Known rows, with every way that one mark hangs from another:
{lagala {kovi vetuk}}: [ -3.0 -11.3  -1.7   0.5   2.2 -35.9   2.9  -0.8 -11.2  -4.0  17.5  -3.1
  13.9   8.0 -18.0  -6.7   4.9  -1.1 -14.0  -7.7 -20.2  -4.3]
{vetuk {febu {lagala kovi} lepe puguv}}: [ -8.3  -6.4  -2.1   2.0 -15.1 -25.6   7.9 -28.6  -9.0  -9.0  -5.8  -3.7
   3.9  -7.1   0.1   0.8   1.3  20.9  -2.8  -3.1 -20.7   5.0]
{vetuk {febu lagala {lepe kovi} {puguv lolam sovodob}}}: [  3.4   3.6  -7.3   5.2  -5.6  -1.0   2.3 -14.8  -8.2  -4.6 -22.4  -9.0
  10.4   5.0  -1.4  -1.2   3.8 -14.8  -9.8   0.5  -9.7  -0.6]
{sovodob {puguv {kovi {lepe febu}} lolam}}: [  3.7 -26.3 -16.8  19.3  15.7   3.1   3.4  -5.5  -2.7  -3.3 -13.6  -3.2
   4.7   7.3  -8.2  11.4  -6.8 -14.7 -15.7   0.8   2.7   1.3]
{vetuk {febu puguv}}: [ -4.2 -11.6 -15.8   4.7  11.1 -24.9   9.1  -1.0  -5.8  -0.8   9.5  -3.8
  -8.1  -6.6 -11.2  -1.5   2.1  15.9  -3.8  -5.5 -11.1   0.2]
{puguv {kovi lagala lepe vetuk} lolam sovodob}: [ 17.8  -7.1 -16.7  14.0   0.3 -16.0  -6.9  14.3 -11.7  -2.1  37.4  -3.7
  12.9  20.3 -12.9   6.7   6.6 -49.0 -15.0  -2.7 -10.0 -18.4]
{lagala {febu lepe {puguv sovodob} vetuk}}: [  1.5   0.0   0.2  14.0  -5.2 -19.1  20.9  -5.9 -15.7  -4.8 -25.8  -8.1
  24.8   4.0  -5.9 -14.9  -3.8   6.2   3.1   1.7 -19.1   8.0]
{vetuk febu}: [ -1.8  -8.0 -15.3   2.0  23.9 -30.6   4.7   4.3  -5.0   2.4  18.1  -3.1
  -7.1  -1.6 -11.2  -0.6   9.8   8.1  -9.5  -6.3 -12.5  -4.2]
{lagala {febu lepe puguv}}: [  0.9 -12.5  -4.4   8.1  10.6 -27.9  13.3 -17.7 -11.4  -4.4 -14.3  -4.3
  15.7   0.0  -4.2  -7.4 -10.6  23.5   1.6   0.6 -13.0   3.0]
{febu lagala lepe vetuk}: [ -4.0  13.0   0.7  10.9  12.4 -34.9  26.3 -21.7 -10.8  -3.9  15.6  -6.6
  12.7   5.0  -3.6 -15.9  12.6   4.0  -7.6   4.2 -27.4   9.2]
{lolam {puguv {kovi lagala {lepe febu} vetuk} sovodob}}: [  4.9  -0.3 -31.6  29.8  -6.4 -16.4   4.9  24.2  -5.0   1.3  23.4  -3.1
  14.4  18.5  -8.7  11.6   6.4 -37.4 -23.4   0.4  -1.1 -10.4]
{kovi {lagala febu}}: [  2.0  -3.2 -11.3   5.2  16.5 -37.5   4.8   6.0 -11.4   1.3  37.5  -4.6
   3.4   5.9 -13.7   1.3   2.1  -7.2   0.4  -1.5  -7.9 -15.8]
{lagala {febu puguv vetuk} {kovi lepe}}: [ -6.1 -18.5   0.6   8.8 -17.7 -30.4  18.4 -17.8 -12.8  -9.0 -12.5  -5.4
  15.8   1.0  -7.6  -5.8 -11.1  33.0  -2.0  -3.6 -17.9   2.1]
{puguv sovodob}: [  2.3  -0.5  -3.3   3.3  27.3 -18.8   5.0   6.4  -9.0   0.5  13.5  -3.5
   1.4   5.8 -25.5 -12.6  13.7 -26.0  -6.1  -0.1 -16.4  -2.7]
{lagala febu}: [  0.8  -9.4  -8.2   2.3  24.6 -31.2   7.8   0.4 -11.0   0.4   8.7  -5.4
   8.0   3.6 -13.5  -5.4   0.3   7.2  -1.9  -2.5 -11.9  -7.0]
{vetuk {febu {lepe kovi} {puguv lolam sovodob}}}: [  5.6  -8.4  -7.6   4.5  -0.5  -2.5  -2.9  -8.4  -5.5  -3.0 -30.4  -7.3
   9.6   6.3  -4.6  -0.2  -1.9  -6.9 -13.5  -2.6  -5.1  -1.8]
{sutel {puguv {kovi {lagala {febu lepe}} vetuk} lolam}}: [ 17.2 -14.6 -11.0  19.9 -11.3 -12.7 -10.2   6.0 -12.8  -0.2  27.1  -6.7
  19.1  16.9   3.0   9.2 -22.5  -7.7  -5.9  -3.5  -1.2 -18.5]
{lepe {febu {lagala {kovi vetuk}} {puguv lolam sovodob}}}: [ -0.6   0.4  -9.2  12.0 -20.2  -3.1   9.7   0.0 -13.7  -5.8 -28.5  -8.6
  19.3   6.7 -10.4  -5.2  -6.0 -31.7  -9.3  -2.6 -13.0  -4.9]
{sutel {puguv kovi}}: [  2.6 -14.7  -4.2  11.6  12.6  -6.5  -5.2   2.1  -5.3  -0.8  30.9  -4.9
  -5.1   5.1 -18.8  -0.2  -1.6   3.9 -10.8  -1.6  -9.5   1.9]
{puguv kovi lolam sovodob}: [ 10.9 -10.9  -7.2   0.3  19.5  -0.7 -10.6   4.6 -11.6  -2.1   5.1  -8.8
   3.4  10.3 -19.2  -0.4   7.3 -39.9  -9.1  -1.8 -11.9  -9.7]
{sovodob {puguv {kovi lagala vetuk}}}: [  0.6 -10.8 -14.3  14.8  -4.5 -21.9  -0.8  15.0 -12.3  -4.2  55.2  -3.4
  10.3  10.4 -17.7   8.9  10.0 -30.2  -7.7  -3.9  -8.1  -3.9]
{lagala {febu lepe {puguv lolam sovodob} vetuk} kovi}: [  3.1 -13.4   8.1   4.4 -21.1  -9.5   7.5 -17.4 -18.1  -8.7 -44.4 -10.8
  22.9   5.6  -3.3 -10.5 -17.6  -2.3   4.7  -2.2 -15.9  -4.3]
{sutel {puguv {kovi lepe} lolam}}: [ 11.8 -25.4  -6.4  15.1  16.2   0.1  -6.9  -8.1  -3.0  -0.7  22.0  -3.5
  -7.9   9.0 -13.0   1.5 -13.6  -0.2 -12.8  -0.7  -3.3  -8.6]
{sovodob {puguv kovi lolam}}: [  2.6 -25.4  -7.4   4.6  17.8   0.3  -6.1  -5.0 -10.2  -4.4  15.4  -7.2
  -1.9   5.0 -18.0   3.7  -1.2 -25.8  -3.9  -2.0  -4.0  -4.8]

Rows:
[ 14.4  -2.5 -15.3   8.1   0.3 -13.3 -10.5  20.8 -14.8  -0.8  37.8  -8.0
  11.9  18.3 -16.0   4.8   8.8 -56.8 -11.0  -4.2  -9.9 -19.2]	{puguv {kovi lagala vetuk} lolam sovodob}
[ -2.0  -8.6  -3.1   2.5 -14.0 -19.4   7.2 -15.7 -16.0  -8.1   9.0  -8.3
  10.5   3.3 -11.9  -8.4  -7.8 -11.0  -3.5  -4.7 -18.1 -10.3]	{febu {lagala {kovi vetuk}} {puguv lolam}}
[ 11.0  -3.4 -14.2  32.2 -10.4   7.8   3.8  15.2  -3.5   1.4  10.1  -6.3
   1.8  15.8  -7.9   6.7  -9.1 -29.6 -16.6   2.4   0.8  -6.2]	{sutel {puguv {kovi lagala {lepe {febu vetuk}}} lolam sovodob}}
[  6.6  -9.5  -1.8  12.3   8.7   4.5  -8.8  11.9  -7.4  -0.6  21.5  -5.3
  -1.3   7.5 -24.1  -3.2   3.3 -19.9  -8.5  -0.6 -11.2   1.3]	{sutel {puguv kovi sovodob}}
[  8.7  -0.4 -11.5  15.6  -9.6 -22.7   5.4  12.1 -14.4  -4.0  24.6  -6.8
  18.4  14.1  -9.0   6.5  10.8 -19.3  -6.3   0.1 -14.5  -6.4]	{puguv {kovi {lagala {febu vetuk}} lepe} sovodob}
[ -8.6  -3.2 -13.3  12.7   8.1 -15.5  14.3  -4.4  -1.0  -2.3 -21.1  -6.5
  11.2   5.5 -13.1  -0.7   1.8  13.6 -24.1   0.5  -3.0  11.8]	{lepe {febu puguv} kovi}
[  7.8  -3.1  -5.4  15.2   0.8  -1.7 -10.8  17.6  -7.7   0.4  50.1  -4.4
  -6.4   9.7 -24.2   3.3   5.1 -34.4  -5.8   0.2  -7.0  -7.4]	{sutel {puguv {kovi lagala} sovodob}}
[  2.6  -7.6 -27.1  11.5  -3.1 -12.8  -6.0  28.0 -10.3   1.2  18.1  -7.6
   8.1   8.8 -10.3   6.5  11.6 -23.1 -14.3  -8.4  -9.8  -9.3]	{lolam {puguv {kovi {vetuk febu}} sovodob}}
[ -2.9  -1.5 -12.2   9.0  -7.2 -29.9   3.9 -10.0  -2.7  -3.1  17.2  -3.5
   4.2   4.3  -1.6   8.5   4.9  13.7 -15.0  -2.1  -4.7   1.1]	{vetuk {febu {lepe {kovi lagala}} puguv}}
[  0.5  -9.8  -5.8  12.5 -12.2 -22.5  13.8 -14.6 -15.3  -8.6 -15.7 -10.3
  26.3   4.5   3.0  -0.3  -5.4  27.4  -4.2  -0.3 -19.0  11.9]	{lagala {febu lepe {puguv kovi} vetuk}}
[  7.4  -4.9 -10.7  11.3  -7.4 -14.6   6.5 -19.6 -15.2  -8.5   4.6  -9.0
  21.7   8.8   2.0  -1.6  -4.0  -8.4  -9.4  -0.1 -18.7   0.4]	{febu lagala lepe {puguv {kovi vetuk} lolam}}
[ -4.7  -1.9  -0.4  13.0   4.9 -30.4  25.4 -20.7  -9.2  -5.1  -1.3  -5.8
  10.5   1.7  -6.6 -16.3  -1.2  19.2  -5.5   1.7 -20.8  13.2]	{febu lepe puguv vetuk}
[ 15.2  -3.5 -24.9  22.8  -2.0 -11.3  -0.9  20.0  -7.4   0.2   9.7  -3.9
  18.4  20.3  -6.5  12.2   3.0 -46.2 -23.5  -1.6  -3.1 -13.3]	{puguv {kovi lagala {lepe febu} vetuk} lolam sovodob}
[  5.4  -2.1 -14.7  15.7  12.3 -45.3  12.1   5.8  -7.1   0.6  55.8   1.8
   7.6  12.9 -13.6  -2.8   7.8 -11.2 -14.7  -2.0 -12.5 -11.2]	{kovi lagala lepe vetuk}
[ 13.6  -2.5 -17.6  30.2  -7.8  12.1   3.1  12.8  -6.5  -0.1  -2.8  -5.3
  16.2  16.2  -6.1   2.8  -7.0 -30.8 -19.8   1.1  -5.7  -3.7]	{sutel {puguv {kovi {lepe {febu lagala}} vetuk} lolam sovodob}}
[ -2.3  -4.4  -3.4   6.9  -4.2 -37.2  11.5 -13.7 -10.8  -6.9  25.5  -0.7
  16.3   8.4 -12.0  -6.2   8.7  -1.0 -13.9  -3.2 -25.0  -3.4]	{febu {lagala {kovi lepe vetuk}}}
[ 18.6 -11.8  -4.1  15.7  -4.5   4.3 -15.9   4.9 -12.0  -0.2  12.6  -7.3
   8.9  14.0  -5.5   7.6 -16.9 -28.7   1.3   1.0  -0.3 -18.0]	{sutel {puguv {kovi {lagala {febu lepe}}} lolam sovodob}}
[ 10.3 -20.8 -10.5   5.3  23.2 -14.8  -3.4 -12.2  -6.4  -3.3  14.0  -4.3
   0.9  10.2 -10.6   3.7   0.5  -8.7 -15.4  -1.2  -9.8  -8.9]	{puguv {kovi lepe} lolam}
[ -1.9  -6.8 -21.2  27.6  -4.1 -11.9  16.3   2.3  -7.2  -5.9   7.3  -1.9
  23.0   9.2  -5.5   8.9   8.6 -12.3 -18.9   1.0 -10.0  11.8]	{sovodob {puguv {kovi {lepe {febu lagala}} vetuk}}}
[  4.7   5.0 -19.4  19.3 -13.0  -6.7   5.6  18.6  -7.3  -0.1  -6.4  -8.5
  19.8  17.8 -12.3   2.4  -2.2 -37.9 -22.1  -1.5   2.7  -8.7]	{lepe {febu {puguv lolam sovodob}} {kovi lagala vetuk}}
[ 14.2  -4.2 -10.5  14.4  -9.9 -19.4   4.5   5.0 -17.6  -2.1   0.5  -6.4
  23.9  12.5  -3.4  -4.2 -14.5 -28.9   3.9  -1.3  -6.5 -18.1]	{kovi {lagala {febu lepe {puguv lolam sovodob}}} vetuk}
[ -4.7  13.1 -12.4  26.0  -5.4 -12.4  35.3  -4.2  -7.4  -4.2 -17.4  -5.4
  13.7   3.0  -8.9 -11.5   7.8  -8.6 -10.4   6.1 -18.6  15.4]	{kovi {lepe {febu lagala {puguv sovodob} vetuk}}}
[ 13.6 -11.5  -8.4  11.4  -6.1  -3.9  -2.0  -2.6 -14.7  -6.4 -13.5  -7.5
  24.3  12.8  -6.6  -3.5  -4.1 -24.7 -10.0  -2.1 -15.2  -0.6]	{febu lepe {puguv {kovi vetuk} lolam sovodob}}
[ 12.5 -15.2  -2.6  10.3  11.8  14.5 -13.9   8.7  -8.4   0.5  12.8  -7.9
  -5.5   9.5 -21.3  -2.8  -6.9 -31.9  -6.5  -1.4  -5.3  -9.0]	{sutel {puguv kovi lolam sovodob}}
[  0.0  -1.0 -16.1   8.5 -12.4 -15.3   3.4  19.2  -8.3  -2.1  -4.2  -6.2
  18.2   7.9 -13.9  -1.4  11.4  -4.9 -18.3  -8.0 -10.8   3.3]	{lepe {kovi {vetuk {febu {puguv sovodob}}}}}
[  8.6   3.5 -15.0  10.5  -2.3 -23.1  -5.2  24.0 -13.9  -1.8  45.8  -5.2
  15.4  16.1 -19.0   4.3  19.0 -43.9 -13.0  -3.5 -15.6  -8.1]	{puguv {kovi lagala vetuk} sovodob}
[ 14.4  -6.2 -12.6  13.3  -6.3 -13.1   0.3   8.8 -15.3  -3.0  15.3  -9.3
  14.5  16.4  -5.9   7.1   0.2 -31.6  -4.3  -0.8  -8.8 -16.6]	{puguv {kovi {lagala {febu vetuk}} lepe} lolam sovodob}
[ -3.7 -10.2 -18.6  14.1   5.5 -11.1   8.5  -1.2  -5.3  -4.2 -12.7  -6.7
   8.5   1.6  -9.8   7.0   1.4   8.3 -16.5  -0.1  -8.3  11.5]	{lepe {febu {puguv kovi}}}
[ 16.7  -3.2 -19.9  10.6  -8.1 -16.0 -13.0  15.9 -12.1  -0.9  18.6  -5.7
  15.8  15.1   1.8  13.4   6.5 -38.0 -13.0  -6.5  -9.5 -15.9]	{puguv {kovi lagala {vetuk {febu lepe}}} lolam sovodob}
[ -1.5  -4.3  -8.2   2.7  14.1 -28.7   1.8 -10.3  -1.5  -1.0  -2.6  -3.4
  10.9   7.0  -2.0   3.3  10.8  18.9 -23.0  -3.8 -10.5   5.4]	{vetuk {febu {lepe kovi}}}
[ -3.8  -6.7  -5.6   5.1 -17.2 -15.0   6.6 -11.5  -9.1  -8.4  -1.9  -1.7
   0.4  -4.8 -11.9   0.2   7.9  -2.3  -2.2  -2.9 -19.7   0.3]	{vetuk {febu {lagala {kovi lepe}} {puguv sovodob}}}
[  1.3  -7.9  -1.1  10.7   7.9 -20.1  20.5 -23.7 -10.3  -4.0  -9.7  -8.5
   7.0   3.4  -3.6 -15.7 -11.3   7.6  -4.0   1.3 -15.2   2.4]	{febu lepe {puguv lolam} vetuk}
[  9.9 -14.6  -3.1  18.1   8.9   1.9  -5.0   5.6  -4.3  -1.5  20.8  -1.0
  -0.2   9.4 -21.7  -1.1   1.7 -11.6 -12.1   1.0 -10.7   2.3]	{sutel {puguv {kovi lepe} sovodob}}
